Each row was made from one small tree. Brackets hold a mark, then the marks that hang from it, in alphabetical order. Every link used is in the known rows. Write each row's tree.
Known rows
[U [E F]]:  1.498 -3.924 -1.573  0.981 -1.244  0.300  0.746  2.613 -0.385  1.870  0.850  1.221 -0.108 -2.787 -0.297  0.539  0.930  2.696  1.147  0.473 -2.947 -0.804
[Y [J [D [W [U E]]] F]]:  3.511  0.737 -1.473 -1.727 -1.094  2.438 -1.190  1.740 -3.568  0.036 -2.325 -0.020 -1.610  0.962  1.191 -1.336  2.982 -5.145  1.881  0.656 -2.058 -4.626
[B [E [D J W] F]]:  1.703 -2.963 -1.482  2.717 -1.423 -1.740  2.389 -1.706  0.876 -2.999  1.319  2.883  0.063 -1.947 -1.047  2.343 -2.276  1.040  1.491  0.702  1.351  2.466
[R [J [D W] [U [E F]]]]:  2.619 -1.045 -1.797  0.017 -0.926  2.505  3.150 -1.085 -0.575 -0.931 -0.882  4.616 -0.644 -1.444  0.261 -0.465 -1.566 -0.110  0.960  1.364 -3.043 -1.341
[J D F U]:  0.906 -0.664 -1.413  1.479 -0.751  0.400  1.612  0.611 -1.813  1.407  0.568  3.388 -0.824 -0.597  0.857  1.318  1.469  0.408 -0.085 -0.540 -2.318 -4.142
[E [D J W]]:  2.141 -5.057 -0.139  2.921  0.285  0.135  2.019 -1.426  0.252 -2.017  0.947  2.196  0.696 -1.481  1.404  1.218 -1.136 -0.754  0.698  0.371  0.375 -0.435
[W [U [E [D J]]]]:  3.910 -4.521 -1.855  0.651 -1.084  1.526 -0.028 -0.072  0.667 -1.161  0.758  0.094 -0.408 -0.032 -0.015 -0.872 -0.582  1.092  3.137 -1.921 -1.710  0.059
[R E]: -0.061 -2.463 -0.927  3.631  2.028 -0.689  2.387  2.622  0.570  3.144  0.601  2.427 -0.092 -2.048 -0.187  1.884  0.428  3.308 -1.678  0.312 -3.940 -4.780
[D [E F] [J [U W]]]:  0.548 -2.020 -1.889  0.197 -1.293 -0.809  2.847 -1.920 -2.720  0.733  2.155  3.131  1.979 -1.160  0.895  0.564 -0.337  3.907 -2.286  0.922 -3.711  0.822
[R [J F]]:  0.304 -2.897 -0.890  3.756  0.325 -2.056  2.669  1.706  2.022 -0.076  1.310  4.327 -0.356 -1.498  2.917  0.085  1.132  2.087  1.156 -0.045 -1.158 -5.802
[E [D J] F]:  1.660 -4.467 -1.321  2.915 -2.230 -0.017  1.473 -1.729 -0.395 -2.723  1.823  1.939  0.883 -1.651 -0.117  2.479 -0.406  3.139  1.747  0.581 -0.567  1.855
[B [E D]]:  0.967 -2.068 -1.336  3.456 -0.280 -2.704  2.284  1.767  1.209  1.456  1.436  2.913 -0.626 -1.843 -0.957  2.859  0.052  2.645  2.071 -1.292 -1.390 -2.065
[Y J]:  0.673 -1.868 -1.862  2.268 -0.403 -2.324  0.534  2.725 -2.837  3.005  0.410  2.408 -0.962 -1.696  0.323  2.989  2.358  1.850 -0.404 -0.717 -2.721 -4.133
[Y [J D F]]:  0.725  0.241 -1.673  1.100 -1.433 -0.524  0.329  0.955 -4.213  0.324 -0.979  1.582 -1.044  0.311  0.891  2.714  4.067 -1.139  0.345  0.665 -2.321 -5.603
[D J [W [U [E F]]]]:  3.657 -4.623 -2.065  0.240 -1.332  1.341 -0.506  0.992  0.509 -1.003  0.468  1.197 -0.008 -1.648  0.172 -1.874 -1.743  0.045  1.136 -0.174 -0.118  1.512
[J D]:  1.042 -2.976 -1.512  2.908 -0.195 -0.398  1.063  2.109 -1.124  1.256 -0.558  2.633 -0.144 -1.348 -0.080  1.899  0.943  1.114 -0.654 -0.420 -1.812 -5.025
[Y [J D]]:  1.125 -0.526 -2.285  1.631 -1.053 -0.896  0.391  1.497 -4.159  1.338 -1.362  2.185 -1.015 -0.437 -0.368  3.369  2.694  0.278 -0.679 -0.050 -2.846 -5.017
[Y [J [D W]]]:  1.497 -0.703 -1.345  1.433 -0.459 -0.285  0.762  1.181 -4.069  0.809 -2.009  2.538 -0.766 -0.827  0.517  2.290  1.843 -2.593 -1.008  1.072 -1.556 -4.776
[B [E [D [W U]]]]:  3.126 -1.798 -1.350  3.161 -0.023 -1.619  0.853  2.570  2.053  1.231  0.852  3.108 -0.950 -1.565 -0.393 -0.048 -1.266 -0.489  2.587 -1.487  0.192 -1.938
[B E]: -0.048 -2.416 -2.023  3.433  0.445 -4.153  1.915  3.757  1.482  3.271  1.111  3.787 -1.052 -2.322 -1.111  2.296 -0.249  3.400 -0.324 -2.102 -0.938 -3.495
[W [U [E [D [J F]]]]]:  3.520 -3.569 -1.257  0.032 -1.420  2.028 -0.080 -0.540  0.654 -2.227  1.245 -0.627 -0.459  0.812  1.160 -1.442  0.677 -0.354  4.192 -1.121 -1.142 -0.476
[U E W]:  1.205 -3.406 -0.049  0.701 -0.383  0.183  2.101  3.061 -1.402  2.221 -0.171  2.172  0.241 -0.838  2.107 -1.281  0.699  1.209 -1.540  0.681 -3.812 -4.073
[E F]:  0.817 -3.914 -1.448  3.269 -1.345 -1.515  0.961  2.680 -0.222  1.761  1.484  2.937  0.361 -3.069  0.168  2.008  0.873  3.789  0.215  0.351 -1.644 -1.508

Which tree is each row?
 2.199 -4.110  0.169  0.215 -1.235  1.453  2.641 -1.429 -1.508 -2.089  0.320  1.200  0.834  0.562  1.878 -0.520 -0.316  0.593 -0.075  0.977 -2.837 -0.544 : [U [E [D J]] W]
 3.559 -3.514 -1.464  0.503 -1.141  1.391 -0.453  3.400  0.427  1.632  0.230  1.359 -0.178 -2.350  0.522 -2.036 -0.294 -0.397  1.937  0.447 -1.463 -0.540 : [D [W [U [E F]]]]
 1.060 -3.076 -2.176  0.410  0.132 -0.298  2.144 -2.058 -1.050  0.590  2.249  2.619  1.508 -2.631  0.288  1.038 -1.056  1.574 -0.352  0.504 -1.727  1.611 : [D [E F] [J U] W]
 2.531 -1.937  0.653 -0.790 -0.292  2.862  2.409 -0.681 -0.723  0.584  1.273  1.509 -0.577 -1.118  2.465 -0.605  0.848 -2.743  3.265  0.757 -3.141 -1.129 : [J F [U [E [D W]]]]
 3.238 -1.400 -1.555  3.133 -1.835 -1.179  0.714  1.926  1.589  0.171  1.268  3.050 -0.362 -2.198 -0.949  0.453 -1.167  0.454  3.343 -0.154  0.255  0.575 : [B [E [D [W U]] F]]
 0.134 -1.076 -1.453  0.824  0.492 -0.032  1.551  0.628 -1.386  1.140  0.285  0.344  1.283 -0.716  1.418  0.748  3.667 -0.401  0.909  0.812 -2.740 -5.909 : [J [D E] F]
 2.068 -1.067 -0.579  0.457 -0.695  1.853  3.622 -1.439  0.987 -0.458  1.672  3.140 -1.033 -0.452  2.365 -0.415  0.627  0.936  4.220 -0.269 -4.160 -2.356 : [R [J F [U [E D]]]]
 1.074 -1.816 -0.588  3.454 -0.331  1.207  2.412 -0.126 -0.166  0.256  1.258  1.366  0.489 -2.126 -0.444  2.789  0.504  3.472  1.530  2.580 -4.314 -0.863 : [R [E D F]]
-0.068 -2.275 -2.110  0.130  0.811 -1.236  2.139 -1.660 -0.679  1.245  2.746  1.649  0.769 -0.974  1.275  0.842  1.146  2.176  0.229 -1.213 -2.380 -1.378 : [D E [J F U]]
 0.890 -1.537 -1.199  3.036 -0.181 -0.516  2.541  0.542  0.689 -1.579 -0.193  4.170 -0.451 -0.327  2.127  0.483  1.359  0.520  0.839  0.418 -1.229 -6.525 : [R [J D F]]
 0.853 -3.347 -1.913  0.494  1.854 -0.855  2.455 -1.565 -0.608  1.767  1.798  2.794  1.023 -2.069  0.773  0.595 -0.935  0.591 -1.109 -0.802 -1.787 -0.808 : [D E [J U] W]
 2.773 -2.835  0.022 -0.107  0.028  2.463  2.560 -0.247 -0.856  1.870  0.835  2.151 -0.480 -1.754  1.146 -0.203 -0.516 -1.303  2.385 -0.033 -3.640 -0.593 : [J [U [E [D W]]]]
 0.850 -0.971 -1.553  1.697 -1.046 -2.023  2.858 -2.328  0.500 -1.135  2.942  3.223 -1.449  0.026 -0.684  2.419 -1.022  2.273  1.938 -2.149 -0.535  0.850 : [B [E [D [J F U]]]]
 0.762 -4.611 -0.190  2.276  0.552 -0.994  1.472  0.009  0.437 -1.314  1.276  2.447  0.162 -1.331  2.520  0.096  0.096 -1.313 -0.629  0.415  1.447 -2.503 : [D [J F] W]
 4.167 -2.783 -1.611  0.745 -2.434  2.229 -0.309  1.628 -0.018  0.344  1.015  0.285 -0.159 -1.548 -0.177 -0.649  0.682  1.771  4.633 -0.035 -3.035  0.582 : [W [U [E D F]]]
 0.584 -3.187 -1.594  1.702 -0.402 -1.126  1.752 -0.653 -0.389  0.465  2.530  3.300 -0.725 -0.975  1.034  1.244 -0.144  2.249 -0.396 -1.662 -0.957 -1.110 : [D [J F U]]
 0.725 -4.660 -1.414  1.269  2.186 -1.339  1.894 -0.287  0.176  0.705  1.022  1.472  1.703 -2.035  1.522  0.264 -0.119 -0.080 -0.926  0.135 -0.593 -2.256 : [D E J W]
 1.670 -3.246 -0.847 -1.010  0.344  1.232  2.011 -0.957 -0.452 -0.160  1.316  2.078 -0.819 -0.657  1.660 -1.008 -0.840 -1.473  0.087 -0.455 -1.101 -0.352 : [D [J F [U E]] W]
 0.858 -0.468 -2.948  0.316 -0.955  0.592  1.964 -0.620 -2.743  2.368  0.773  2.250  1.026 -1.966 -0.988  2.066  1.431  2.694  0.476  0.510 -4.336 -1.375 : [J [D [E F]] U]
 4.051  0.050 -2.612 -1.243 -2.487  2.440 -1.340  1.566 -4.077  0.082 -2.310  0.671 -1.130 -0.448 -0.610 -0.209  1.623 -2.732  1.667  1.119 -2.399 -1.650 : [Y [J [D [W [U [E F]]]]]]
 3.693 -3.411 -1.359  0.904 -0.859  1.859  0.081  2.343  0.582  1.438  0.635  0.375 -0.517 -1.041  0.342 -1.055  0.619  0.639  3.899 -1.415 -3.152 -2.083 : [W [U [E D]]]
-0.165 -3.432 -1.537  0.994  1.021 -1.551  1.679 -0.551  0.000  0.122  2.085  0.449  1.282 -1.044  1.849  0.552  2.037  1.379  0.427 -0.284 -1.206 -2.893 : [D E [J F]]
 1.505 -2.015  0.331  1.218 -1.826  0.571  3.142 -2.815 -2.025 -1.934  2.108  3.404  0.481  0.776  2.767  0.374  0.019  0.888 -0.362  0.658 -2.152 -0.538 : [E [D [J F [U W]]]]
 1.389 -3.093 -0.342  0.478 -2.111  0.551  1.761  2.336 -1.866  1.234  0.339  2.055  0.621 -1.528  1.367 -0.905  0.864  2.105 -0.850  2.005 -3.849 -1.450 : [U [E F] W]
